Each row comes from the steps of one path. Every step used is in the known rows, and no mark comes twice. Write the path behind each row, first mark first.
Known rows
zadan -> pomolu -> rizim -> zovisun -> luzedat: 0.071, -2.718, -3.611, -0.412, 4.028, 0.509, 1.878, 3.191, -6.275, 5.325, 1.541, 0.807, -4.165, 1.776, -1.213, 1.418, 1.594, 2.072, 3.473, -1.279, 3.083, -0.647, -3.971, 2.324
zadan -> pomolu -> rizim: -0.320, 1.160, 0.272, 0.623, 2.555, 0.202, 2.898, 5.474, -3.321, 4.935, -0.434, -1.582, -4.496, 3.657, -2.196, 1.475, 3.129, 2.530, 2.814, -0.501, 4.118, -3.146, -3.013, 2.001
luzedat -> zovisun -> zadan: -1.943, 2.104, -4.072, 3.311, 2.828, -0.269, 0.428, 2.203, -2.554, 1.623, 0.260, 0.797, -4.520, 0.616, -0.345, -3.223, 0.880, 2.644, 0.428, -3.973, 6.679, -2.572, -1.411, 0.945
pomolu -> zadan -> zovisun -> lininiv: 0.796, 1.302, -2.710, 3.604, 4.423, -2.011, -0.282, 3.007, -0.610, 5.495, 0.525, -0.830, 1.890, 1.767, 1.704, -1.722, 3.062, 2.999, 3.077, -1.799, 4.670, -1.267, -2.644, 1.942
luzedat -> zovisun: -0.799, 0.859, -4.059, 1.076, 1.079, 1.256, -0.777, 1.524, -1.823, 1.757, 1.298, 0.353, -4.443, 1.286, 1.211, -0.961, 0.558, 1.425, 1.429, -1.985, 5.594, -1.560, -1.858, 0.378
zovisun -> rizim: 0.902, 0.010, -1.595, 2.072, 1.977, -2.764, 0.773, 3.699, -0.174, 2.717, 2.093, -0.701, -3.500, 3.299, 0.931, -0.801, 1.093, 0.723, 0.193, -2.302, 2.383, -1.163, -2.007, 2.562
pomolu -> rizim: 1.418, 1.789, -1.671, 0.453, 2.003, 0.475, 1.163, 4.597, -0.970, 5.772, -0.810, -1.821, -3.182, 2.323, -2.941, 0.143, 1.959, 0.852, 2.211, -0.912, 6.095, -2.295, -3.031, 1.663
pomolu -> zadan -> zovisun -> rizim: 1.499, -0.690, -1.775, 3.125, 4.325, -2.246, 0.687, 3.882, -1.862, 3.702, 2.920, -0.519, 0.353, 1.313, -0.401, -2.530, 2.611, 2.569, 3.142, -1.864, 4.381, -1.230, -2.972, 4.343
zadan -> zovisun: 1.855, -0.429, -4.147, -0.488, 4.050, 1.248, -1.284, 3.021, -2.342, 3.727, 0.398, -1.692, -1.627, 0.537, 1.283, -0.975, 3.567, 0.736, 3.598, 0.125, 3.739, -0.636, -3.322, 5.071
lininiv -> zovisun -> rizim: 1.956, -1.290, -3.254, 1.998, 1.338, -1.555, -0.324, 4.436, -2.178, 2.382, 1.268, 0.148, -4.155, 1.493, 0.105, 0.175, 0.976, 0.166, 0.404, -1.129, 1.195, 0.845, -1.814, 4.252
sumevi -> veni: 1.044, -0.002, -3.708, 0.470, 4.363, -0.579, 1.685, 1.720, -1.510, 4.181, -0.300, -2.176, -2.308, 3.261, -0.501, 0.857, 2.426, 2.286, 3.404, -1.575, 3.775, -1.855, -1.635, 4.279
kofo -> rizim -> zovisun -> lininiv: 0.920, -1.579, -2.701, 3.264, 3.923, -1.414, -0.267, 0.643, 0.466, 7.275, -2.202, -0.735, -1.341, 1.987, 2.448, -0.765, -0.671, 1.825, 2.574, -0.300, 5.388, 1.336, -2.434, 0.194
lininiv -> zovisun -> rizim -> pomolu -> zadan: -0.530, -0.138, -0.393, 2.403, 4.596, -3.355, 1.965, 3.077, -3.390, 3.237, 1.364, -0.237, -1.112, 1.627, 0.437, -0.218, 1.433, 4.584, 2.048, -1.621, 1.906, 1.559, -2.163, 3.311
rizim -> pomolu -> zadan -> zovisun -> luzedat: 0.204, -2.061, -3.176, -0.264, 5.842, -1.220, 0.598, 1.872, -6.009, 4.739, 3.244, 0.517, 0.521, 0.427, 1.601, -0.881, 3.619, 3.565, 3.692, -1.424, 2.170, 0.140, -4.449, 4.704
kofo -> rizim -> pomolu -> zadan: -1.197, 0.346, 1.740, 1.601, 5.234, -2.654, 2.246, 1.363, -1.408, 6.012, -0.556, -1.291, 0.817, 2.234, 0.535, -0.569, 1.876, 5.440, 2.946, -0.545, 5.340, 0.465, -2.814, 2.509
lininiv -> zovisun -> zadan -> pomolu: -1.880, 0.954, -2.205, 1.972, 3.766, -1.024, 1.611, 5.349, -5.619, 1.592, -0.882, 0.191, -5.033, 1.934, -0.254, 0.643, 3.773, 3.446, 0.913, -1.814, 1.274, -1.271, -1.148, 5.017
pomolu -> zadan: -0.723, 3.080, -1.363, 1.317, 3.360, -2.100, 0.692, 3.499, -0.099, 3.467, 1.193, -0.846, 0.653, 2.768, -0.519, -0.307, 3.077, 3.742, 1.681, -2.855, 5.254, -1.595, -1.167, 2.715
rizim -> kofo -> lininiv -> zovisun: 2.272, -0.926, -5.322, 1.170, 0.727, -0.891, -1.093, 3.623, -2.561, 5.194, -2.526, -1.503, -3.187, 1.719, 5.222, 1.055, -0.558, 1.418, 1.274, 0.922, 1.437, 1.582, -2.557, 5.193
luzedat -> zovisun -> lininiv: -0.675, 1.153, -3.749, 3.764, 1.129, -0.850, -0.652, 1.379, -0.286, 3.474, 0.513, 0.430, -3.512, 2.444, 2.972, -1.301, -0.166, 1.488, 0.577, -2.577, 4.768, -1.733, -1.665, -2.089
zovisun -> zadan -> pomolu -> rizim -> kofo -> sumevi: -1.333, 3.747, -0.095, 2.165, 3.424, -3.847, 5.531, 4.846, -6.452, 3.716, -1.472, -1.627, -3.897, 4.682, -0.422, -0.164, -0.549, 5.151, 2.376, -2.227, 6.377, -2.448, -2.809, 6.719
kofo -> lininiv -> zovisun -> zadan -> pomolu -> rizim: -0.213, 0.569, -0.775, 3.332, 2.328, -0.437, 2.676, 6.424, -3.811, 6.037, -2.412, -0.165, -4.675, 3.099, -2.051, 0.577, 2.856, 3.547, 2.971, -0.613, 3.838, -2.565, -2.232, 2.478

Write each row's path
1.946, 1.213, -3.243, 0.914, 2.574, -0.757, 1.898, 4.094, -3.636, 6.148, -2.066, -3.467, -3.395, 1.233, 0.190, -0.387, -1.149, 1.447, 1.037, -0.477, 5.909, -1.225, -4.861, 4.136
pomolu -> rizim -> kofo
0.598, -2.317, -6.100, -1.125, 3.849, -0.148, -0.638, 1.323, -3.962, 3.806, 2.216, 0.949, -2.849, 1.146, 1.583, 0.465, 0.958, 0.850, 1.959, -2.109, 2.376, 1.020, -2.822, 3.042
rizim -> zovisun -> luzedat
0.858, 0.885, -3.033, 0.941, 4.964, -0.051, -0.413, 3.300, -2.188, 4.126, 1.250, -1.138, 1.455, 0.528, -0.196, -1.573, 4.192, 3.117, 4.258, -1.055, 5.507, -1.055, -2.820, 4.840
pomolu -> zadan -> zovisun
-0.581, 1.088, -1.231, 2.470, 3.286, 0.068, 2.887, 6.558, -5.619, 4.428, -1.853, -0.357, -5.155, 1.595, -4.184, 0.473, 3.220, 3.085, 2.260, -1.240, 4.317, -2.367, -2.541, 3.643
lininiv -> zovisun -> zadan -> pomolu -> rizim
-2.038, 1.551, -0.806, 3.482, 3.033, 0.555, 3.410, 4.706, -5.131, 3.677, -0.458, 0.238, -5.873, 1.971, -3.610, -1.329, 1.917, 3.762, 2.458, -2.461, 6.939, -4.291, -2.780, 0.479
luzedat -> zovisun -> zadan -> pomolu -> rizim
-2.008, 0.233, -0.018, 3.357, 4.210, -2.884, 2.590, 1.270, -2.813, 2.472, 2.782, 0.387, -1.747, 1.977, 1.078, -2.040, 0.195, 5.283, 2.194, -2.834, 4.528, -0.468, -2.474, 0.072
luzedat -> zovisun -> rizim -> pomolu -> zadan
-0.048, 0.529, -1.523, 3.014, 6.135, -2.398, 0.852, 1.771, -1.963, 5.805, -0.016, -1.414, 1.315, 1.713, 3.172, -1.603, 2.709, 4.288, 3.710, -0.911, 3.346, -0.075, -3.416, 1.603
rizim -> pomolu -> zadan -> zovisun -> lininiv
-0.938, 1.174, -4.736, 1.781, 5.863, -0.719, 0.642, 2.018, -2.215, 2.989, -1.367, -0.555, -3.110, 0.613, -0.194, -2.212, 1.142, 2.781, 1.792, -3.030, 5.452, -0.061, -1.436, 2.908
rizim -> zovisun -> zadan
1.383, -1.907, -5.873, -0.854, 1.266, -0.223, -1.587, 3.762, -4.973, 3.336, 2.067, 1.583, -3.370, 0.836, 0.649, 1.765, 2.297, -0.173, 0.264, -1.459, 0.372, 0.967, -2.455, 4.971
lininiv -> zovisun -> luzedat
-0.699, 0.221, -2.096, 4.863, 1.828, -1.294, 3.317, 3.829, -4.406, 6.116, -2.351, -0.933, -5.254, 2.815, 2.658, -1.719, -1.572, 4.553, 2.317, -1.219, 6.077, -3.310, -3.843, 1.151
luzedat -> zovisun -> zadan -> pomolu -> rizim -> kofo -> lininiv
-1.223, 0.835, 1.029, 2.455, 5.085, -4.293, 2.871, 2.376, -1.659, 3.397, 2.032, -0.881, -0.581, 3.123, 1.044, -1.054, 1.529, 4.987, 1.942, -2.497, 2.797, -0.121, -2.403, 1.908
zovisun -> rizim -> pomolu -> zadan
-0.151, -0.629, -2.225, 0.110, 4.683, 1.489, 2.284, 3.392, -4.116, 4.967, -1.135, -1.284, -4.451, 2.036, -1.722, 1.172, 1.532, 2.932, 4.694, 0.059, 4.955, -0.557, -3.064, 1.698
zadan -> pomolu -> rizim -> zovisun
-1.866, 2.161, 0.027, 0.575, 5.377, -2.603, 2.051, 1.946, -1.829, 3.704, 0.588, -1.338, 0.063, 2.703, 1.297, -0.155, 2.661, 5.365, 2.526, -1.916, 3.522, -0.052, -2.215, 2.218
rizim -> pomolu -> zadan
-0.200, -0.922, -0.077, 1.042, 4.194, -3.044, 2.196, 1.939, -1.999, 2.999, 1.195, -1.492, -4.235, 3.151, 2.975, -0.519, 0.774, 2.546, 1.146, -1.117, 0.552, 0.526, -3.109, 2.109
zovisun -> rizim -> pomolu
0.785, -3.731, -1.652, 0.642, 5.773, -1.260, 0.680, 1.314, -5.561, 6.941, 2.253, 0.613, 1.217, -0.071, 0.946, -1.265, 2.918, 3.706, 4.147, -0.205, 3.817, 0.656, -4.976, 5.008
kofo -> rizim -> pomolu -> zadan -> zovisun -> luzedat
0.655, -2.006, -1.658, 0.911, 3.661, -1.929, 1.163, 2.649, -3.887, 2.795, 0.489, -0.657, -4.801, 1.536, 2.301, 0.416, 0.680, 2.015, 1.373, -0.103, -0.481, 2.344, -2.868, 3.555
lininiv -> zovisun -> rizim -> pomolu
-3.485, 1.400, -1.766, 3.086, 3.382, -0.559, 2.269, 3.290, -4.975, 0.798, 0.686, 0.832, -5.840, 2.293, 0.362, -1.358, 2.368, 4.270, 1.186, -3.329, 4.204, -3.392, -1.530, 1.546
luzedat -> zovisun -> zadan -> pomolu
-1.063, -1.588, -1.141, 2.065, 3.250, -1.465, 1.714, 0.644, -3.244, 1.971, 2.085, -0.110, -5.583, 1.941, 2.919, -1.501, -0.668, 2.757, 1.543, -1.581, 2.436, 0.118, -3.159, 0.101
luzedat -> zovisun -> rizim -> pomolu
0.982, -2.161, -3.002, 0.414, 4.331, 0.673, -0.299, 0.708, -1.030, 5.996, -1.765, -1.014, -1.998, 0.756, 0.660, -0.453, 0.039, 1.758, 3.540, 0.538, 6.265, 1.863, -2.567, 2.923
kofo -> rizim -> zovisun
-1.519, 0.399, -1.808, 2.795, 2.707, -1.514, 1.510, 5.211, -3.679, 3.083, -1.521, 0.389, -4.534, 3.418, 1.908, 0.848, 3.478, 3.871, 1.760, -1.226, 0.851, -1.455, -0.854, 3.967
kofo -> lininiv -> zovisun -> zadan -> pomolu
0.538, -1.110, 0.046, 3.929, 5.998, -2.473, 0.936, 1.225, -1.640, 7.935, -1.033, -1.208, 1.936, 1.226, 2.505, -2.026, 2.001, 4.446, 4.229, 0.300, 5.014, 0.366, -3.978, 1.837
kofo -> rizim -> pomolu -> zadan -> zovisun -> lininiv
-0.548, 1.868, -1.039, 2.760, 5.450, -3.531, 7.114, 3.519, -7.347, 4.647, -1.993, -2.338, -3.421, 4.874, -2.105, 0.387, -0.134, 6.121, 4.701, -2.297, 6.541, -3.174, -2.584, 7.778
zovisun -> zadan -> pomolu -> rizim -> kofo -> sumevi -> veni
